Each row was made from one path, in order. Every step used is in the known rows, and no mark comes twice. Write each row's path.
In the rows, zero is written as 128.
Known rows:
tade -> tizup -> zote -> dones -> rogit -> fudun -> bofil -> gozug: [110 161  88 158 124 120 123  79 118  77  95 129  87  94 146  77 130 115
 139 155 158 207 127  66 116 139  94 156  84 110 119 129  41 153 124 134
  82 210  10 131 130]
safegub -> gozug -> bofil -> fudun -> rogit -> dones -> tade: [104 104 130 165 174 154 119  99  94 148 200 105 155 137 176 115 100 104
 163 131 183 163 117 115 163 155 146 143  80 104 106 123  71 173 158  87
 102 142  52 117 129]
tizup -> tade: [106 118 161 148 120 132 110 112 135 161 144 131 153 108 131 116  96 145
 126 136 137 163 183 146 139  98 114 148 144  98 101 104  97 182 143 133
 155 142 119 144 137]
rogit -> fudun -> bofil -> gozug -> safegub -> dones -> tade: [123 108  98 167 120 115 110  60 151 158 187 113 129 116 127 106 105  99
 178 144 184 180 106  82 182 175 102 192  97  98 110  87  65 180 157  70
 144 151  88  79 141]
tizup -> zote -> dones -> safegub -> gozug -> rogit: [149 104 148 174 134 158  85 104 133 155 155 148 145 118 185 116  78 120
 171 122 128 212 121 101 122 136 123 169 152  57 113 125  55 142 139 102
  92 149 107 176 128]
fudun -> bofil -> gozug -> safegub: [154 147 121 183 118 125 146 102 117 141 128 132 154 117 133  69  79 113
 131 102 146 165 137 128 158 173 113 183  92 112 147 106  97 208 120  76
  89 142 114 142 141]
zote -> dones -> safegub -> gozug -> rogit: [147  92 138 159 122 159 106 115 137 157 149 141 140 109 176 121  86 119
 154  99 135 181 108 106 135 145 148 172 158  55 126 124  74 144 136  91
  93 132 121 167 143]
dones -> safegub -> gozug -> zamume: [136 129 142 151  90 154 113 118 132 160 174 116 174 109 145 123  78 101
 171  91 127 166 106  94 124 148 134 190 127  65 137 134 116 163 119  89
 124 158 165 175 144]
puzet -> dobadi -> fudun -> rogit: [115 118 106 169 155 142 178 150 110 125 118 140 132 143 117  82  81 157
  96 121 143 122 136 132 128 126 145 129 116 108  69  73 101 141 143  56
  82 123  82 121 128]
tade -> tizup -> zote -> dones -> safegub -> gozug: [130 116 162 138 115 129 108  87 122 143 142 147 132  99 167 133 106 117
 169 110 116 236 126 104 103 122 129 161 143  87 122 128  63 138 107 167
 128 171 112 172 148]
bofil -> gozug -> rogit: [131 136 127 162 142 148 126 130 130 149 124 127 146 122 158  96  87 144
 144 122 136 157 107 136 149 131 132 182 126  92 112 118 113 179 136  56
  75 135 118 169 130]
zamume -> gozug -> safegub: [154 138 121 171 110 152 138  90 147 193 148 140 167 144 134 116  59  95
 125  87 135 176 140 131 122 172 108 142 102  95 133 101 114 187 106  81
 108 114 163 135 168]
puzet -> dobadi -> fudun -> rogit -> dones -> zote: [100 116 115 137 135 131 144 135 109 130 147 120 127 169 116  96  84 131
 109 135 134 147 116 121 135 123 163 116 119 114  53  97  52 125 140  62
 112 139  38 112 130]
dobadi -> fudun -> bofil: [122 114 121 199 120 129 155 107 140 109 136 124 108 112 138  87  75 132
 104 116 149 122 158 110 137 157 129 138 111 109  83 108  90 151 137  90
 104 133  66 116 115]
tade -> tizup -> zote -> dones: [125 141 130 131 125 115 101  64 114 127 124 135 109 114 173 108 113 145
 144 144 102 197 181  96  97  99  93 107 141 105 103 113  60 124 139 151
 105 160  73 159 126]
dapesu -> rogit -> fudun: [110  96 103 127 123 170 114  87 154 122 130  87 130 133 147 137  64 119
  88 119 148 163 107  98  96 106 112 162 136  94  94  92  99 134 132  50
 122 137  86  89 122]
safegub -> gozug -> zamume -> beni: [108 151 150 163 130 168 135  76 153 180 173 118 172  96 160 107  95 119
 143 119 164 138 135 120  74 162 136 167 141  73 134  91 136 199  97  92
 127 129 159 169 152]
tade -> tizup -> zote -> dones -> safegub: [135 138 136 114 111 121  90  82 122 143 122 139 114 109 148 134 107 142
 165 131  98 212 146  98 127 123 108 147 146  77 105 126  50 121 118 153
 126 174  93 174 146]
beni -> zamume -> gozug -> safegub -> dones -> rogit -> fudun -> bofil: [150 153  63 196  96 146 124  77 160 157 178 104 122 132 124  86  65  83
 127 125 181 150 110  35 131 210  87 131  89  57 107 105  74 151 121  72
 111 167 101 101 145]
bofil -> gozug: [110 137 135 143 128 120 126 121 129 135 119 121 140 114 122 125  99 123
 142 122 130 182 124 154 140 128 134 181 122 120 118 114 111 192 105  99
 110 147 124 150 136]
safegub -> gozug -> bofil -> fudun -> dobadi -> puzet: [ 98 118 161 205 153 176 143 121  81 130 142 152 151 125 178 105  65 105
 152 103 172 162 120 120 137 151 120 153  84 134 104 102  78 167 109  95
  65 134  71 118 111]
dapesu -> rogit: [121 106 121 118 138 167 124  94 127 113 128  97 142 132 154 118  43 137
  88 109 122 156 120 128 107 112 121 143 147  93  91 115 102 159 146  79
 115  93 114 144 145]
safegub -> dones: [123 103 130 133 112 112  95 103 153 155 171 106 111 139 144 136  65 127
 162 144 139 158 137 112 128 132 115 144 161  94 100 109  75 145 140  86
 157 123 135 127 137]
zote -> dones -> safegub -> gozug -> rogit -> dapesu: [137  75 137 149  99 129 103 121 132 150 175 140 129 121 176 121 114 103
 162 106 144 183 121 116 161 141 127 172 163  40 121 116  73 131 116  91
 117 163 113 142 126]
tizup -> zote: [128 142 148 152 130 130  88 106 141 138 151 124 138 138 142 128  78 137
 156 156 117 196 163 123 106 117  96 142 125 108  89 119  76 150 124 116
 130 151 106 158 121]
fudun -> rogit -> dapesu: [104 120 117 142 106 112 129 137 128 105 171 117 128 132 132 108 117 135
 131 116 167 147 158 126 159 150 132 131 141  82  96  96  90 147 112 104
 134 149 117 136 117]
fudun -> bofil -> gozug -> safegub -> dones -> rogit -> dapesu: [148 125  92 147  98  84 131 128 109 120 172 117 111 146 139  81  85  89
 177 139 168 171 109 105 185 175  79 167 111  70 127 124  47 168 118  73
 130 172  94 115 149]
fudun -> dobadi: [106 127 154 132 117 161 141 152 135 118 134 133 120  99 102  86 101 142
 117 110 144 144 150 124 130 163 158 122 141 115 116 115  78 167 112 102
 138 124 103 152 150]
beni -> zamume: [132 158 130 148 111 130 112 107 133 170 170  97 156 120 122 122  99 145
 121 116 114 130 149 107 133 135 125 127 134  79  81 104 138 147 112 102
 117 145 158 165 120]
puzet -> dobadi -> fudun -> rogit -> dones -> safegub -> gozug: [130  70 131 152 140 143 167 157 109 153 158 137 140 135 119 101  71 109
 132 104 146 179  93 136 139 147 167 171 123  97 102  86  80 153 116  70
 116 153  95 122 130]
tade -> tizup -> zote: [130 161 156 134 128 128 122  95 125 139 134 130 130 125 161 109 100 162
 156 143 111 190 148 109  95 104  95 135 110 117  93 125  93 130 125 144
 129 169 107 178 136]
zote -> dones: [120 110 111 130 112 117  97  87 134 127 129 122 109 115 142 133 103 120
 122 123 117 162 179 115 118 120 126 115 161  95 114 110  65 145 138 112
 109 124  93 131 132]
gozug -> safegub -> dones: [164 111 123 147 109 111 111  96 137 190 177 112 139 159 154 119  47 115
 172 129 134 159 133 112 142 143  95 149 146  89 124  93  78 149 144  51
 136 117 153 118 139]
fudun -> bofil -> gozug -> safegub -> dones -> tade -> tizup: [130 141 125 142 126 112 155  58 118 147 163 127 129  99 154  71 115 142
 174 118 160 166 106  87 173 166 110 170  91 111 115 114  89 175 157 126
 136 146 105 144 172]
safegub -> gozug -> bofil: [144 105 163 179 142 167 116 115 112 149 158 118 153 124 193 117  80 121
 136 113 143 156 142 109 109 125 117 183 125  93 125 133 105 165 133  85
 106 117 108 152 151]
gozug -> rogit: [141 126 128 152 128 158 120 129 145 153 142 120 136 134 166 103  77 157
 135 125 133 129 127 112 134 130 129 148 136  82 101 121 102 144 149  60
  93 119 121 166 140]

Which path is each row?
[ 95 120  93 142 113 155 155 143 129  93 129 136 101 123 106 116  87 117
 139 124 177 148 102  74 136 158 117 133 106 130  75  86  50 127 114  95
  99 143  66  94 131] => dones -> rogit -> fudun -> dobadi -> puzet
[129 106 127 149 141 132 169 141 119 160 115 140 128 144 115 105  80 139
 103 135 107 132 130 145 117  97 121 154 115 115  75  86 112 131 129  47
 102 137  84 105 139] => puzet -> dobadi -> fudun
[106 132 109 117 107 166 145 167 146 106 125 121 100 115  91 104 111 121
 124 131 169 148 104  81 118 159 144 129 120 107 118 122  55 132 108  77
 131 160  59 111 160] => dones -> rogit -> fudun -> dobadi
[106 146  88 160 115 130 132 121 143  85 108 111 101 105 112 100 110 108
 125 140 176 172 102  94 134 164 125 185  84 111 123 131  69 178 110  92
 101 182  53 118 144] => dones -> rogit -> fudun -> bofil -> gozug
[116 139 148 121 138 116 101  67 133 150 181 123 122 121 163 120 106 157
 199 168 127 201 132  87 124 117  87 138 117 105  69 122  69 128 159 154
 166 157 102 157 149] => safegub -> dones -> tade -> tizup -> zote
[134 129 130 184 138 179 110  92 133 160 141 127 147 130 169 117  72 112
 115 114 142 152 158 110 117 160 101 160 111  80 106 129 107 180 126  89
 101 110 109 152 169] => zamume -> gozug -> bofil
[ 95 159 121 164 145 137 122 125 120 127 132 117 147 143 144 125  83 130
 133 119 162 156 132 144 130 145 153 121  97 108 114 115  90 161 111  92
  84 149  95 138 116] => bofil -> fudun -> rogit
[101 134 141 186 151 169 136 122  82 128 128 143 139 133 164 106  66 120
 145 117 160 137 134 119 153 150 105 142  88 132  91 101  72 155 118  82
  65 134  59 118 111] => gozug -> bofil -> fudun -> dobadi -> puzet
[108 142 125 173 126 127 131 107 132  97 115 126 122  92 122  82 100 127
 119 119 154 168 142 133 145 168 136 180 105 118 122 122  92 210 115 115
 108 148  92 154 134] => fudun -> bofil -> gozug
[156 116 165 163 138 155  96  84  92 152 139 141 141 108 211 114  97 128
 166 119 120 206 141  82 111 118  97 184 134  70 122 139  66 136 135 134
 101 161  78 177 152] => tade -> tizup -> zote -> dones -> safegub -> gozug -> bofil
[117 120 132 101 158 150 120  59 106 126 168 104 133 129 170  95  81 151
 145 148 119 199 123  97 121 105  88 129 105 111  65 119  75 137 171 131
 141 150  64 153 139] => dapesu -> rogit -> dones -> tade -> tizup -> zote
[131 130  84 105 117 118 115 118 120 107 117 117  98 130 135 137  95 117
 133 140 120 157 139  96 118 123 120 107 141  85 111 143  41 132 139 110
  97 128  73 140 170] => zote -> dones -> rogit
[129 109 119 113 100 122  88 103 140 143 125 127 115 113 121 157 100 121
 144 113 110 181 142 115 147 142 137 154 164  70 115 121  55 140 117 118
 129 142 110 150 153] => zote -> dones -> safegub
[ 98 135  98 207 121 193 149 100 143 152 162 145 141 107 129  84  81 119
 114  95 182 136 116  61 146 192 115 125 111  92  53  50 108 144 112  82
  68 141 112 118  94] => beni -> zamume -> gozug -> rogit -> fudun -> dobadi -> puzet
[119 114  76 177 105 158 158 109 134 146 158 149 115 142 120 104  47  76
 158 112 193 169  93  62 142 197  87 128 102 110  88  64  45 146 117  71
 100 131  98  74 143] => zamume -> gozug -> safegub -> dones -> rogit -> fudun -> dobadi -> puzet
[115  87 135 158 111 186 121 138 150 139 141 147 117  89 136  92 115 110
 132  99 171 175 104  76 135 169 165 159 157  69 136 101  51 134 118  70
 107 159  69 120 130] => zote -> dones -> safegub -> gozug -> rogit -> fudun -> dobadi
[159 138 113 182 106 128 110  69 143 224 201 116 164 148 141 110  43  94
 150 106 135 165 134  98 138 179  90 128 136  63 105  80 115 169 118  70
 124 124 187 131 139] => beni -> zamume -> gozug -> safegub -> dones
[151 119 122 156 117 102 116  99 124 188 162 117 146 148 146 110  54 104
 181 125 135 183 115 133 158 143  97 179 137 100 134  90  85 180 130  52
 120 134 148 120 133] => bofil -> gozug -> safegub -> dones
[121 147 129 156 156 141 127  74 109 121 162 131 121 102 173  43 115 156
 168 156 148 189 123  86 159 152 100 156  73 109  85 129  66 169 170 130
 106 181  39 175 128] => fudun -> bofil -> gozug -> rogit -> dones -> tade -> tizup -> zote
[121 176 136 204 149 171  96  80 110 199 150 114 177 145 176 132  75  95
 124 119 135 151 134 124 125 149  99 142  75  71 104 134 134 171  95  76
  63 164 105 142 130] => beni -> zamume -> gozug -> bofil -> fudun
[105 128 123  95 123 122 135  59 123 133 138 126 112  91 154 126 152 155
 142 118 124 156 146  90 135 115 128 121 126 106  92 122  86 128 157 162
 129 136  84 146 174] => zote -> dones -> tade -> tizup
[144 114 102 188 107 111 114  79 144 159 162 111 124 133 142  90  69  94
 161 132 174 178 118  93 154 169  93 190 113  99 139  81  72 178 130  42
 121 161 103  85 116] => rogit -> fudun -> bofil -> gozug -> safegub -> dones
[126 112 118 180 137 142 168 121 125 112 114 140 109 121 119  62  82 145
  82 132 135 118 152 118 126 144 124 149  95 115  84 100  88 153 141  71
 103 138  54 114 136] => puzet -> dobadi -> fudun -> bofil
[167 158  83 153 109 127 126 104 128 195 184 110 151 159 132 116  39  92
 161 122 136 158  99  80 136 177  89 116 116  52 102 117  88 149 122  74
 108 130 162 143 174] => beni -> zamume -> gozug -> safegub -> dones -> rogit
[122 129 112 166 142 167 104 120 110 170 155 115 146 154 149 123  60  91
 142 109 160 175 112 124 165 193 138 157  92  69 117 126  66 175 107  71
  94 166  79 145 138] => zamume -> gozug -> bofil -> fudun -> rogit -> dones -> safegub
[116 128 130 190 155 157  97 107  88 136 134 129 155 131 190 128  85 105
 149 104 162 180 127 119 141 152 148 155 113  68 134 129  60 161 120  92
  59 151  64 145 127] => zote -> dones -> safegub -> gozug -> bofil -> fudun -> rogit
[132 104 124 192 108 175 115 111 173 125 152 124 120  98 156  95  97 119
 130 113 187 163  98  68 132 182 144 202 108  71 126 122  75 148 125  76
 117 170  85 131 130] => dones -> safegub -> gozug -> rogit -> fudun -> bofil
[105 135  71 160 114 121 118  97 135  77 101 119  88  96 122  97 120  94
 119 141 169 179 126  83 134 158 120 161 104 103 130 124  46 172 122 101
  85 180  26 108 134] => zote -> dones -> rogit -> fudun -> bofil -> gozug
[142 109 115 150 121 147 115 131 129 139 145 118 116 115 132  78  78 123
 149 121 148 164  99 113 190 188 143 196 118  76 121 127  62 181 133  67
 107 170  82 167 129] => fudun -> bofil -> gozug -> rogit -> dones -> safegub
[108 155  93 183  97 143 115  90 138 114 138 102 143  95 134  70 105 102
 134 124 164 141 133  72 135 160 111 188  89  91 135 112 107 187 129  61
  89 191  86 132 103] => rogit -> fudun -> bofil -> gozug -> zamume
[135 121 129 129 114 120  64  93 133 140 135 135 124 122 132 149  91 119
 165 140 101 218 156 113 135 133 109 152 156  72 101 120  36 139 120 130
 130 161  93 159 134] => tizup -> zote -> dones -> safegub
[138 131 109 163 120 130 108  48 146 218 226 116 170 130 125 127  79 104
 171 117 144 165 118  88 171 184  97 133 119  63  79  88 109 172 146  99
 148 115 170 126 162] => beni -> zamume -> gozug -> safegub -> dones -> tade
[133 125  98 108 115 114 112 136 137 130 155 101 100 151 133 140  60 121
 171 156 139 154 101  93 124 136 109 130 143  85 101 145  49 131 141  88
 141 128 111 138 175] => safegub -> dones -> rogit
[100 152 156 188 149 199 125 126 111 155 124 146 148 121 150  89  81  98
 115 110 161 159 135 133 126 178 131 131  86 102 132 138  84 186  93  78
  88 144  64 135 155] => zamume -> gozug -> bofil -> fudun -> dobadi
